What can hang from each mark
ruka: nuget pesob pidoso poku
mize: nuget pesob poku
nuget: mize ruka
pesob: mize ruka
poku: ruka
pidoso: ruka

Known rows, with every way that one mark hangs from another
pidoso[ruka[pesob]]: [-1.102,-0.052,1.351,0.850,1.398,2.182,1.051,-0.460,-0.765,-0.576,0.521,-0.316,-0.154,-0.465,0.722,-1.283,0.289,0.492]
ruka[pesob poku]: [-0.214,0.924,-0.686,0.594,0.569,1.680,0.154,-0.696,0.016,2.669,-0.092,-0.563,1.397,-0.002,-0.490,-3.054,0.643,-1.607]
ruka[nuget pesob pidoso poku]: [-1.298,2.210,-0.759,0.560,2.369,2.797,0.375,-1.451,-0.459,6.524,-1.462,-0.272,2.104,-0.750,-0.893,-4.211,1.066,-3.769]
pesob[mize ruka[pidoso poku]]: [-0.534,-0.293,-1.872,-0.815,2.083,0.826,-1.823,0.492,1.212,2.065,-2.498,-1.502,-1.963,1.698,0.271,-2.591,-0.959,-1.292]
nuget[mize ruka[pidoso poku]]: [-0.366,0.133,0.569,0.087,0.304,2.210,-2.271,1.760,2.059,3.916,-1.909,-0.773,-0.948,-0.130,1.025,-1.164,-0.122,-1.821]
nuget[mize ruka[pesob poku]]: [-0.244,0.295,0.091,0.904,0.209,2.251,-1.799,1.262,1.507,3.064,-1.093,-0.679,-0.648,0.163,0.706,-1.756,0.113,-1.431]
mize[nuget pesob poku]: [-1.875,-0.307,0.749,-0.339,-1.411,0.218,-1.600,1.000,2.064,-2.437,-3.724,0.273,-1.085,2.453,-2.071,-1.092,1.751,-2.472]
ruka[pesob[mize[nuget]] pidoso]: [-2.402,0.176,-0.875,0.269,2.337,2.343,0.528,-0.946,1.098,2.512,-1.757,-0.227,-0.683,0.967,-1.566,-3.756,-0.303,-1.990]
ruka[nuget pidoso poku]: [-0.552,1.918,-0.222,-0.164,1.348,1.746,-0.630,-0.496,-0.189,5.759,-1.956,-0.157,1.735,-0.926,-0.367,-2.476,0.773,-3.282]
pidoso[ruka[nuget poku]]: [-0.311,1.037,1.501,0.539,0.863,1.933,-0.308,0.004,-1.089,1.469,-0.683,-0.155,0.825,-1.114,0.919,-1.132,0.659,-0.735]
poku[ruka]: [-0.878,0.672,-1.615,0.247,0.487,1.372,0.566,1.536,0.069,0.634,0.506,-1.294,0.732,-0.539,0.571,1.360,0.040,0.690]
nuget[mize[pesob] ruka[pidoso]]: [-0.935,-0.438,0.663,0.259,0.342,1.821,-1.336,1.525,1.997,2.186,-1.741,-0.043,-2.178,0.191,0.290,-0.297,0.190,-1.350]
mize[nuget[ruka[pidoso]]]: [-2.047,-0.370,0.954,-0.378,-0.181,1.116,-1.632,0.916,2.072,0.595,-2.678,-0.008,-0.971,1.278,-0.046,-1.576,0.115,-2.005]
mize[pesob[ruka[pidoso poku]]]: [-0.509,-0.116,-0.658,-0.493,0.640,0.653,-0.425,0.130,0.787,0.712,-1.474,-0.480,-1.151,0.921,-0.282,-1.322,0.843,-1.490]
poku[ruka[nuget[mize] pidoso]]: [-1.467,1.785,-1.685,0.424,1.728,2.573,0.425,1.261,0.051,3.570,-0.697,-1.087,0.883,-1.242,0.122,0.650,0.372,-0.729]
mize[poku]: [-0.338,-0.260,0.230,-0.302,-0.561,-0.322,-1.277,0.942,0.666,-0.925,-1.425,-0.609,-0.126,1.215,-0.184,0.141,0.616,-0.876]
poku[ruka[nuget[mize] pesob pidoso]]: [-1.966,1.995,-2.089,0.927,2.433,3.296,1.137,0.621,-0.141,4.125,-0.380,-1.174,1.157,-1.093,-0.257,-0.585,0.586,-1.089]
pesob[mize[nuget poku]]: [-1.296,-0.479,-0.416,-0.255,-0.057,0.107,-1.977,0.902,1.684,-1.071,-3.237,-0.198,-1.568,2.252,-1.458,-1.437,-0.372,-1.237]
ruka[nuget[mize] pesob pidoso poku]: [-1.026,2.517,-0.816,0.866,2.385,3.395,-0.025,-1.039,-0.037,6.857,-1.824,-0.277,1.640,-1.014,-1.094,-4.072,1.090,-3.648]
nuget[mize ruka[pesob]]: [-0.635,-0.141,0.154,0.989,0.509,1.791,-1.217,1.094,1.338,1.711,-0.691,-0.365,-1.401,0.308,0.646,-0.859,-0.108,-0.642]
ruka[nuget]: [-0.164,1.217,-0.171,0.401,0.682,0.077,-0.098,-0.529,-0.966,1.828,-0.684,0.563,0.696,-0.518,-0.356,-0.255,0.475,-1.129]

Rows
[-2.015,-0.825,-1.290,-1.066,1.582,0.512,-2.698,1.100,2.365,-0.553,-4.483,-1.410,-2.957,3.370,-0.545,-2.412,-0.461,-1.914] | pesob[mize[nuget poku] ruka[pidoso]]
[-2.141,0.733,-2.372,0.477,2.290,2.806,1.234,0.800,0.448,2.692,-0.055,-1.556,0.346,-0.176,-0.230,-0.879,-0.295,-0.292] | poku[ruka[pesob[mize] pidoso]]
[-0.503,0.818,1.584,0.842,1.187,1.911,0.024,0.089,-0.969,0.392,-0.558,0.162,-0.224,-1.178,0.735,-0.116,0.438,0.112] | pidoso[ruka[nuget[mize]]]
[-0.836,0.719,-0.817,0.430,0.617,2.018,-0.743,1.570,1.206,1.098,-1.340,-1.184,-0.272,0.193,-0.343,0.104,0.589,-0.622] | nuget[mize[poku[ruka[pesob pidoso]]]]
[-1.316,-0.011,-0.249,-0.454,-0.433,0.631,-1.401,0.416,1.744,-1.179,-3.143,-0.038,-1.429,2.011,-1.158,-2.084,1.254,-2.121] | mize[nuget pesob[ruka[poku]]]
[-1.172,-0.241,0.898,0.894,1.733,2.174,0.798,-0.384,-0.567,-0.488,0.082,-0.299,-0.809,-0.117,0.388,-1.629,-0.207,0.556] | pidoso[ruka[pesob[mize]]]
[-2.552,0.780,-2.220,0.427,2.119,2.986,0.945,0.857,0.836,2.382,-0.740,-1.466,0.248,0.153,-0.530,-1.303,-0.154,-0.687] | poku[ruka[pesob[mize[nuget]] pidoso]]
[-1.239,-0.015,-0.863,0.015,-0.535,0.699,-0.381,1.927,0.904,-1.079,-1.381,-0.963,-0.294,1.088,-0.765,1.071,1.415,-0.850] | mize[pesob poku[ruka]]
[-1.120,1.009,-0.610,0.170,1.669,2.705,0.467,-0.890,0.484,4.692,-0.790,-0.849,1.413,-0.199,-0.559,-3.979,0.583,-2.637] | ruka[pesob pidoso poku]
[-0.336,0.129,-0.981,-0.901,1.381,0.840,-1.318,0.349,0.846,1.859,-1.632,-1.505,-0.658,0.972,0.963,-1.861,0.119,-1.468] | pesob[ruka[pidoso poku]]
[-0.047,0.110,0.139,0.324,-0.582,0.661,-1.076,1.147,1.223,-0.576,-1.765,-0.031,-1.253,0.609,-1.079,0.333,0.992,-0.747] | nuget[mize[pesob poku]]
[-1.396,-0.883,-1.373,-0.749,0.841,-0.219,-2.930,1.242,1.985,-1.967,-4.009,-1.227,-2.909,3.523,-0.480,-1.768,-0.445,-1.215] | pesob[mize[nuget poku] ruka]
[-2.515,0.156,-0.415,-0.190,-1.076,1.203,-1.210,2.078,2.131,-1.967,-3.368,-0.659,-0.560,2.076,-1.686,-0.135,1.810,-1.986] | mize[nuget pesob poku[ruka]]
[-1.639,-0.552,0.299,0.248,1.244,1.660,-0.448,0.389,1.062,2.644,-0.640,-0.554,-0.759,0.555,0.865,-1.758,-0.150,-1.563] | nuget[ruka[pesob pidoso]]
[-1.029,0.133,-1.933,-0.456,2.851,0.463,-1.304,-0.052,0.374,2.018,-2.569,-0.793,-2.175,1.469,-0.024,-1.859,-0.826,-1.336] | pesob[mize ruka[nuget pidoso]]
[-0.476,0.986,-1.107,-0.627,1.864,0.919,-1.388,-0.057,0.168,3.116,-2.112,-1.132,-0.154,0.614,0.724,-2.045,0.431,-2.261] | pesob[ruka[nuget pidoso poku]]
[-0.547,0.705,-0.864,0.597,0.232,1.658,-0.841,1.642,1.054,0.382,-1.137,-1.112,-0.269,0.247,-0.317,0.413,0.592,-0.247] | nuget[mize[poku[ruka[pesob]]]]
[-1.729,-0.163,-1.174,-0.124,0.167,0.792,-1.710,1.656,1.724,-0.747,-3.008,-0.815,-1.217,2.002,-1.177,-0.800,-0.325,-0.894] | pesob[mize[nuget poku[ruka]]]
